Every row comes from one small tree of marks. The marks that hang from a mark follow it in brackets, in alphabetical order. Every link used is in the known rows. Which tree was each row made from?
Known rows:
E(C(H(D) X)): [-30.5  18.8 -29.9  20.3  20.2 -71.1  -6.9  -3.4  -0.9 -18.7  -8.6   5.9
 -21.5  -7.2 -55.1   6.2  18.7  16.8  34.9  -8.7]
X(D(E(C)) U): [-61.1  13.4  -4.0   8.0 -32.9  18.9 -29.5 -17.9 -30.0  35.4  37.2  21.3
 -47.9 -58.9   1.5 -13.8 -17.8  23.3 -20.5 -26.1]
D(E X): [-23.4 -13.9 -26.1  -2.3 -69.6  16.4 -22.5  -1.4 -32.3   7.4  49.0  -4.1
  -8.7 -48.1 -10.7 -22.3  -1.0  75.8 -32.8 -56.2]
E(C(H(U(X)))): [-41.8   7.7  10.9 -10.9  17.4 -44.9   6.9  24.1  -7.7 -14.8   1.7 -16.8
 -20.8 -32.9 -12.4  34.6   8.4  16.7 -23.2   3.9]
D(E(C) X(U)): [-70.2   2.5 -28.3  -6.4 -59.8   3.4 -19.7   0.2 -39.5  18.2  56.3  -4.9
 -53.8 -72.4 -37.7   4.0 -19.3  90.3 -26.7 -28.9]
E(C(H X(D U))): [-43.3  33.7   7.6   7.9  19.4 -44.2 -15.7 -16.6 -12.5  14.5 -14.4  23.5
 -44.2 -18.3  19.4  10.7   0.9  -1.1  14.2  -7.6]
H(D(E X)): [-44.3  -5.6 -48.8   0.5 -65.9 -12.3 -27.9  19.8 -12.2   1.8  51.4 -17.1
  -3.0 -48.2 -37.5 -45.9   0.1  55.1  -6.9 -62.0]
H(C D(E X) U): [-74.3  -6.0 -35.5  -9.9 -74.4  21.6   3.6  49.6  39.4  20.4  40.0 -44.7
   1.1 -32.1 -59.3 -27.0  -7.2  42.9 -22.4 -57.4]
U(X(D(E(C(H))))): [-28.2   3.8  10.3   7.5  12.9 -21.3 -28.7 -10.7 -35.4   4.7  54.1   9.9
 -19.5 -50.3  22.6 -19.4  -7.5  19.2 -39.5 -28.4]
X(D(E(C(H))) U): [-59.9  18.7 -25.1  11.6 -21.5  -2.9 -31.0 -22.6 -24.3  38.5  24.7  11.9
 -42.1 -59.9   2.0 -19.1 -25.2  21.6 -16.1 -26.8]
C(E H(D)): [ 13.6  28.9 -84.9  -2.9   0.1 -38.4  -5.6   0.0  31.4  10.9 -10.9  -6.4
  -7.6 -37.3 -51.8 -30.2  29.8 -31.1  22.0 -38.1]
D(E): [ -1.8  -5.3 -30.9   9.4 -44.8  31.8 -17.7  -7.0 -26.0   9.2  35.0   8.5
   1.4 -30.5 -25.7 -15.7   4.2  31.7 -33.5 -30.2]
H(C): [  6.3   1.2 -17.4   3.4  -1.9  41.5   7.8   4.7  30.7  10.6  20.2  -5.4
  -1.2  26.3 -45.4  15.2  -5.3   0.3 -35.6  -5.2]
U(X): [  7.1   4.1  28.0 -18.6   3.1  -7.6 -15.0  23.6 -19.3  -6.6  35.7   5.3
  -8.9 -10.9  21.1  18.7   9.6 -10.4 -52.4  -3.0]
D(E(C)): [-28.6  -8.6 -33.9  23.2 -31.7  14.0  -9.5 -18.7 -35.4  -8.0  45.3  13.7
 -23.0 -42.6 -64.0   3.4   0.9  65.2 -17.2 -15.5]
E(C(X)): [-16.9   7.6  12.0  14.1   3.0 -17.4   1.8 -10.2 -20.7 -21.3   3.2  30.6
 -28.6  -1.8 -35.0  33.0  22.3  34.5  10.0   5.0]
C(H(U)): [ -6.7   7.8 -13.2 -11.8 -21.1 -16.6   6.5  24.2  17.8   1.2 -39.5 -20.9
  13.1 -11.8   6.2   6.8  13.9  -9.9 -19.7 -20.4]
X(D U): [-29.3  21.2  16.0 -17.6 -21.4  13.6 -26.2   6.5  -2.2  30.3   6.5  17.6
 -26.1 -24.8  50.7  -3.1 -14.7 -30.5 -26.5 -25.3]
U(X(D)): [ -1.7   6.1  46.8 -15.8   7.2  -6.8 -29.6  13.5 -15.3   6.0  36.8  15.1
  -9.9 -19.3  64.4  -2.3   0.2 -22.9 -46.3 -26.6]
C(H(U(X))): [ -8.5  11.2  12.8 -24.6  -2.7 -30.9   2.7  39.0   0.1   0.5 -10.6 -23.3
   7.4 -15.3  28.5  14.2  13.2 -18.8 -42.6 -13.6]
H(U): [-15.1  -3.3  14.9 -18.8 -42.2  14.2   7.3  34.3   9.4  -6.8 -18.1  -5.6
   5.4 -15.0   3.6  20.0  18.9  -1.1 -27.6 -17.4]
H(C(X) U): [-20.6  10.5  23.6  -8.3 -24.0  33.7  24.9  34.4  30.0  11.5 -21.0  -0.8
   3.7  33.1 -18.9  29.8  17.4 -12.1 -21.1 -10.1]

Which tree is each row?
[-16.0  19.7  30.4 -29.5  -4.2  41.5  14.5  29.6  46.6  39.5  21.7  -2.8
 -17.1 -22.2  11.0   5.1  14.3 -50.0 -50.1 -27.4] => H(C(E) U(X(D)))
[-49.7  23.8  30.8   3.6   2.0 -15.4 -15.6  -7.4 -16.9  14.3   1.1  37.1
 -51.3 -17.6  13.2  22.9   4.1   1.3   7.4  -4.2] => E(C(X(D U)))
[  4.2  36.0  -1.5  -8.3 -11.3 -23.5   4.6   0.1  24.2  32.7 -53.7  23.8
  -8.4 -25.7  43.5 -15.6  50.1 -54.2  21.1 -48.7] => C(E H(U) X(D))
[-11.2  16.9 -11.8  18.9  21.6 -47.4  -0.6 -15.6 -16.7 -16.9 -15.6  17.3
 -24.1  -2.6 -28.5  25.8  20.7  25.2  13.5  -0.2] => E(C(H X))
[-37.8   2.1 -34.0  -6.1 -26.5   1.2  -5.4  31.1  42.0   5.2  42.4 -32.0
  -7.6   1.7 -60.5 -15.9 -10.7  29.5 -11.3 -37.6] => H(C D(X))
[-12.0  32.6 -35.9 -27.4  -0.4 -46.2   6.8  39.9  31.9  13.3  -6.5 -22.8
  -5.2 -48.2 -22.3 -14.4  35.1 -46.1  -7.2 -32.0] => C(E H(D U(X)))
[-87.6   4.6 -44.9  -3.8 -56.1 -22.6 -27.1  14.0 -16.3  13.5  59.0 -14.0
 -45.6 -73.6 -64.1 -20.3 -18.5  71.8  -1.4 -36.3] => H(D(E(C) X(U)))
[-25.2  -2.3 -16.9  27.9 -24.9   4.6  -8.7 -18.0 -42.2  -4.5  27.1  27.9
 -26.0 -27.1 -49.9   7.0  13.7  55.1  -4.8 -15.1] => D(E(C(X)))
[ -8.9   0.6  28.9  -3.0 -13.5  14.5 -34.6   5.3 -36.1  13.6  56.6  17.3
  -5.4 -38.4  50.8 -22.8  -4.7  -2.8 -54.8 -38.4] => U(X(D(E)))
[-36.1  -1.7  26.7   6.2   0.2  -0.1 -27.4  -5.0 -37.8   4.1  68.2  20.2
 -24.2 -49.5  23.2 -10.3  -3.9  22.1 -43.6 -26.7] => U(X(D(E(C))))
[-45.2   2.7 -26.2 -18.4 -72.8  19.5 -27.2   9.8 -33.4  34.0  42.9  -9.4
 -32.3 -55.0  -3.9 -16.0 -14.5  58.3 -37.7 -41.5] => D(E X(U))
[-72.1   5.6 -12.5   9.7 -50.9 -18.3   1.6  24.8  -3.5  -6.4  13.9   2.9
 -11.5 -39.1 -61.9  -6.4  22.0  33.8  15.5 -29.4] => H(D(E(C(X))) U)
[-12.7  25.0  15.1 -13.7 -19.7  40.3  24.0  15.5  50.1  40.5 -17.1  20.0
 -13.5   2.3   3.8   3.9  33.6 -47.1  -0.8 -35.2] => H(C(E X(D)) U)
[-39.7   6.1 -20.9  20.7 -26.1 -17.7   5.2  -5.6 -26.1   0.1  -6.2   7.9
 -14.2 -30.2 -37.8   6.5  19.5  45.6  -0.4 -18.3] => D(E(C(H(U) X)))
[-58.2  11.5 -30.6   3.8  -6.4 -55.7   5.9  23.2  22.3 -21.6 -13.9 -17.8
 -11.8 -30.4 -58.6   6.4  11.2  19.1  15.2 -13.0] => E(C(H(D U)))
[-48.4  12.5  17.2 -23.0 -10.2   2.3   9.5  65.4  50.7   8.9  27.8 -36.1
   3.3   0.3 -34.4   6.8   0.6 -29.3 -44.2 -12.6] => H(C D U(X))
[-33.9   2.2 -27.7  25.7 -12.2  -4.1 -25.0 -31.6 -24.0  13.4  28.4  13.8
 -15.9 -46.7  -2.6 -33.4  -8.3  38.9  -6.3 -41.8] => X(D(E(C(H))))
[-39.1   3.2  36.2 -13.8 -25.2  49.7   1.6  33.3  17.6  31.1  43.5 -13.1
   3.5 -13.8  22.1  -5.8 -11.1 -11.5 -69.0 -29.3] => H(C U(X(D(E))))
[-14.9  18.4  27.3  -3.8 -10.6 -31.1  -6.4  16.6   7.6  10.9 -52.9  12.0
   9.9   2.1  68.2 -11.0  26.2 -32.3   3.8 -40.8] => C(H(U) X(D))
[-72.4  19.7 -44.5  -6.6  -5.4 -70.8 -15.6   8.4   4.8   3.4  14.1 -24.0
 -46.5 -48.6 -50.3   0.2  -9.9  43.9  16.3 -18.2] => E(C(H(D(X(U)))))
[ -9.6  36.5  -9.4  -7.5   0.9 -32.8  -9.3   5.3 -17.4  24.6 -34.1   5.8
 -20.4   6.1  15.7  14.0   7.7 -27.6  -4.8  -4.0] => C(H X(U))
[-73.9   7.9 -27.6  -6.7 -21.3 -67.9   0.0  25.3  20.2 -22.3  -0.1 -32.2
 -19.6 -43.5 -46.4   4.0   8.2  49.3  14.6 -32.9] => E(C(H(D(X) U)))
[  0.7  14.1 -11.9  21.5 -12.1 -14.4 -26.4 -24.2 -24.2  21.9  -6.8  23.2
   7.1  -8.6  46.6 -39.0  11.5  -4.4  -0.1 -51.1] => C(H X(D(E)))
[-40.2  13.0  -3.6  -3.3 -46.4  32.9 -35.3  -5.5 -23.0  42.2  29.5  18.2
 -24.2 -48.1  33.7 -31.6 -20.2  -5.9 -34.5 -38.3] => X(D(E) U)
[ -2.2  33.5 -47.4   4.5  -2.2  11.2   9.9  10.4  49.7  20.8  11.1   8.2
 -16.2   8.6 -77.5  -9.0  28.2 -37.9  19.8 -24.3] => H(C(E X) D)
